Known rows, with every way that one mark hangs from another
(J_781 J_84 J_456): [ -5   7  10 -10   3  12   6   3  -1   0   3  -4   2   3 -16 -12  -9  -1
   1  -3   5 -17  -3  -9   5  16  -3]
(J_84 J_356 J_781): [  1  -4   3  -4   6  12  -6 -13 -11  -6  10  -4   0  -5  12  -8  13 -33
  -9  -3  -5  -8   6  -3  10   8  -4]
(J_456 J_356): [ 14   1   0   1  -2   0  -5  -2  -3  -4   0  -2   1  -2   3  -2   6   0
   6 -11  12   2   6   0  -3 -14   1]
(J_120 (J_233 (J_729 (J_456 (J_356 J_84))))): [ 13  25  -6  -5   7 -12   8 -17   2  10   3  -4  -3  -4   4   0  10   6
  19   4   3 -10  10  -8   0 -12  -2]
(J_781 (J_456 (J_356 J_84) J_729)): [ 20   2   1 -10   5   8  -5  -7  -8   8   0  -3  -4  -7 -18  -9  -6  -1
   7 -19   8 -10  13   2   1  -2  -1]
(J_84 (J_781 J_456)): [  3   0   5 -12   1  15  -2 -16 -11   9   5  -3  -1  -3 -11 -23   1 -15
  -7   0  -3  -8  15  -5   7   7  -1]
(J_356 J_84): [  6  -6   3  -2   6   6  -6  -5   1  -5   5   4   3  -6  -3   7   7 -12
   7   5  -5  -2   3   0   3  -1  -4]
(J_120 (J_233 J_602 J_729)): [ -4  20   3  -4   1  -7  14 -10   2   5  -3  -6 -10  -2  -2  13   7  15
  22   3   0  -3  -3  -9   2  12  -8]
(J_729 (J_456 (J_356 J_84))): [ 22   5  -9   1   1   1  -5  -5  -2   9   3   1   7  -9   4  -8  13  -9
   3   3   4  -4  19  -3   0 -14   1]
(J_233 J_120 J_602): [-10  -3   3  11 -12  -4  11   8  -7   8  -5   1  -9  -6   1  25  -6 -10
  18   9   5  10  -3   1   7  23  -7]
(J_356 (J_84 J_781)): [  8 -10   6  -6   6  11 -10 -16  -5  -7  10   2   3 -10  -1  -2  18 -27
   3   8  -7  -5  11  -2   7   0  -6]
(J_120 (J_233 J_729)): [ -2  23   0  -5   6 -14  12 -12   3   5   1  -5  -8   2   1   4   1  13
  16   2   0  -7  -3  -6  -1  -4  -2]
(J_602 (J_233 J_120 (J_729 (J_456 J_781)))): [ -6  14 -13   4  -3 -10  11   6  -3  23  -2  -2  -3  -4  -4   2 -23  17
  17   3   6   1 -12  -6   6   3  -4]
(J_602 J_456): [ -7  -1   1   3  -3   1   4   6   2   3   1  -5   0   4  -2 -14  -6  -5
  13   8   0 -13   9  -4   0  -1   5]
(J_602 J_233 J_456): [-12   3  -5   1  -3   1   4   8   4   6   1  -7   5  10  -3 -18 -21  -1
  10   7   2 -13 -12  -2   3  -2  -3]
(J_120 (J_233 (J_729 (J_456 J_781)))): [  3  25  -8  -6   7 -13  13  -9   5  17   0  -7  -6  -3  -1  -5  -6  21
  15   4   2 -10   8 -12   0  -3   2]
(J_120 (J_233 (J_602 J_456) J_729)): [ -8  20   3  -3  -1  -7  16  -5   3   6  -3  -9 -10   1  -3   4   4  10
  30   9   0 -12   3 -11   2  12  -5]
(J_602 (J_233 J_120 (J_729 J_456))): [ -8  17 -12   5  -4 -11  13   2  -4  20   0   0  -3  -1   2   4 -13   9
  14   6   3   1 -15  -2   5   1  -7]
(J_233 J_120 J_602 J_729): [-10   6   5   9 -12  -5  16   5 -11   9  -6   1 -15 -10  -3  30   5   9
  33   4   1   8  -2  -7   5  23  -9]
(J_233 J_120 J_602 (J_729 J_456)): [ -5  13  -4  10 -12  -7  19   5 -11  21  -6   1 -13 -12  -1  23  10   6
  29  11   0   6   8  -9   5  21  -6]
(J_356 (J_84 (J_781 (J_456 J_729)))): [ 10  -7   5 -12   8  14  -8 -19  -9   3   7   0  -2 -11 -11  -9  10 -22
   1   1  -5 -11  16  -1   9   6  -6]
(J_233 J_120 J_729): [ -8   9   1   9  -5 -12  14   2  -9  10  -1   3 -12  -5   1  20  -1   8
  25   1   2   4  -2  -3   2   4  -1]
(J_602 J_233 (J_456 J_781)): [-11  -1  -5  -2   0   3   0  14   6  11  -1  -9   5   5 -12 -22 -36  13
  15   1   7 -14  -8  -8   3   1   2]
(J_729 (J_456 (J_356 J_84) J_781)): [ 25   1 -10  -1   4   4  -8   1   0  12   1  -1   7 -13  -4 -12  -3   5
   9  -2   9  -5  23  -9  -1 -11   6]
(J_233 J_120 (J_602 (J_456 J_356)) J_729): [ -6   6   5  12 -15  -5  17  10 -13  11  -5  -4 -15  -7  -3  18   5   4
  46   3   9  -1   8  -9   3  13  -4]
(J_120 J_233): [ -2  14  -2  -3   6 -12   8 -11   6   4   2  -6  -3   4   4   0  -7  -3
   4   5   4  -5  -4  -1   1  -3  -1]
(J_729 J_456): [  7   9 -11   2   0  -3   3  -1   0  14   0  -1   4  -2   3 -10   6  -3
  -5  11  -2  -4  12  -3   2  -2   4]
(J_120 (J_233 (J_602 (J_456 J_781)) J_729)): [ -8  17   3  -4   0  -6  14  -1   4  10  -4 -11 -11  -1  -9   2  -7  21
  33   5   2 -12   5 -16   2  13  -2]

Rows
[  7   7  10 -10   2  12   2   3  -4  -3   3  -5   3   1 -14 -15  -5   0
   6 -12  14 -15   2  -9   2   5  -2] => (J_781 J_84 (J_456 J_356))
[ 23   3  -8  -2   2   4  -7 -13  -5   8   6  -1   6 -12   6 -13  22 -19
   2   6   3  -6  24  -4   3 -13   0] => (J_729 (J_456 (J_356 (J_84 J_781))))
[  7  13  -7  -2   1  -2   6   3  -2  17  -3  -2  -4  -9  -8  -6   3  30
  16  -1  -2  -5  15 -14  -2   1   5] => (J_233 (J_729 (J_456 J_781)))
[  7  17  -8  10  -7 -14  14   0 -11  20  -1   1  -8  -9   6   9   7   6
  25   2   9   2  11  -5   0  -6   2] => (J_233 J_120 (J_729 (J_456 J_356)))
[  2   8   6   2 -10   6   8   6  -6   2  -5  -6  -9  -5  -7   4  17  16
  38  -4   2  -8  13 -14  -1  10  -4] => (J_233 (J_602 (J_456 J_356)) J_729)
[  4   4  -7  -1   7   4   1  10   3   8   2  -6   5  -7   1 -10  -7   0
   0   2   6 -15  10 -13   5  10   4] => (J_729 (J_456 (J_781 (J_84 J_356))))
[  2  10  -1  -1   0 -10   8  -5   3   4  -3 -13  -9  -1   1   2  -4  -4
  21   3  12 -12   5  -3   3   6  -4] => (J_120 (J_233 (J_602 (J_456 J_356 J_729))))
[  4   9  -2  -2  -1   3   0   1  -1   2   4  -5   2   1  -7 -12  -2   7
  33  -4   5 -15  -4  -8   1 -13  -6] => (J_602 (J_233 J_729) (J_456 (J_356 J_84)))
[ 24  -6  -2   0   7  -3 -12  -7  -5  -7   0  -3  -4 -13   0   9  15  -7
  12 -17  12  -6  10   5   0 -10  -3] => (J_456 (J_356 J_84) J_729)
[-15   0  -8   9  -4 -13   9   9  -2  14  -1  -9  -6   4  -1  -2 -31 -11
  18   6  12 -12 -15   6   8   5  -4] => (J_602 (J_233 J_120) (J_456 J_729))
[ 13  -5   5  -3   4   3  -8  11   2  -9   0  -7   4  -9  -5  -4  -9  14
  15 -16  22  -9   5 -12  -1  -3   4] => (J_456 J_356 (J_781 J_84))
[  1   1   4 -12   6  20  -3 -14 -15   5  10  -5  -1  -2  -2 -21   0 -30
 -12  -7  -6 -13  10  -7  11  14  -3] => (J_84 J_356 (J_781 J_456))
[  8  15 -12  -4   1  -2   1   2   0  15  -2  -4   2  -3  -6 -11  -9  27
  12 -10   7  -4  -6 -10   0  -7  -3] => (J_602 (J_233 (J_729 (J_456 J_356 J_781))))
[ 17  -7   3  -2   8  -4  -9  11   0  -8  -4 -12  -4 -14  -5   3  -7  16
  15 -25  27 -14   6  -6   1   1   4] => (J_456 J_356 J_729 (J_781 J_84))
[-12  11  -5   4  -4  -9  11   2  -4  12   0   0  -5   1  -1  12 -16  10
  17   0   4   4 -23   0   5   2  -9] => (J_602 (J_233 J_120 J_729))
[ -8  12   1  -2  -1  -6  12  -4   5   5  -2 -10  -5   4   0  -1  -8  -6
  18  13   3  -9   2  -6   3  11  -4] => (J_120 (J_233 (J_602 J_456)))
[-10   4  10  -1  -5   9   9  16  -1   0  -5  -8  -9  -8 -14   4   5  26
  40   1   1 -14   8 -21   3  26  -2] => (J_233 (J_602 (J_456 (J_781 J_84))) J_729)
[ 16  -1   3 -13   3  11  -5 -17 -14   7   3  -8  -5  -9  -9 -21   8 -14
  -3 -13   7 -10  19  -1   6   1   0] => (J_84 (J_781 (J_456 J_356 J_729)))
[ 26  -9   1  -3   8   2 -15 -16  -9  -8   4  -5  -4 -16   2   3  23 -20
   8 -14  11  -8  16   4   4 -10  -3] => (J_456 (J_356 (J_84 J_781)) J_729)
[  1  -7   2  -2  13   0  -5  13   1  -7   0 -11  -5 -11  -4   5 -15   6
   6 -18  14 -19  -1  -7   6  19   2] => (J_456 J_729 (J_781 (J_84 J_356)))
[ -2   5   6  -9  10  11   3   4  -6  -2   4  -9  -4   0 -10  -5  -9 -12
  -3 -14   7 -24  -5  -5   8  24  -5] => (J_781 (J_84 J_356) (J_456 J_729))
[-12  -9   1  12  -9  -6  11  17  -6  14  -8  -8 -14 -10  -7  16 -23  -2
  32   6  12  -4   7  -3   8  27   0] => (J_233 J_120 (J_602 (J_456 J_729 J_781)))
[ 16  -9  -1   0   5   1  -8   7   0   2  -1  -9  -3 -11 -10  -9 -11   4
  27 -10  14 -19  21  -5   0  -7   7] => (J_602 (J_456 (J_356 J_84) J_729 J_781))
[  5  14  -5  11 -13  -8  16   4 -13  18  -6  -1 -12 -13   2  21  14   7
  32   4   7   6  11  -9   3  13  -5] => (J_233 J_120 J_602 (J_729 (J_456 J_356)))
[-13  -6   1  13 -11  -7  13  12  -8  12  -6  -6 -14  -6   0  17 -11 -14
  28  11   8  -4   4   2   8  25  -4] => (J_233 J_120 (J_602 (J_456 J_729)))
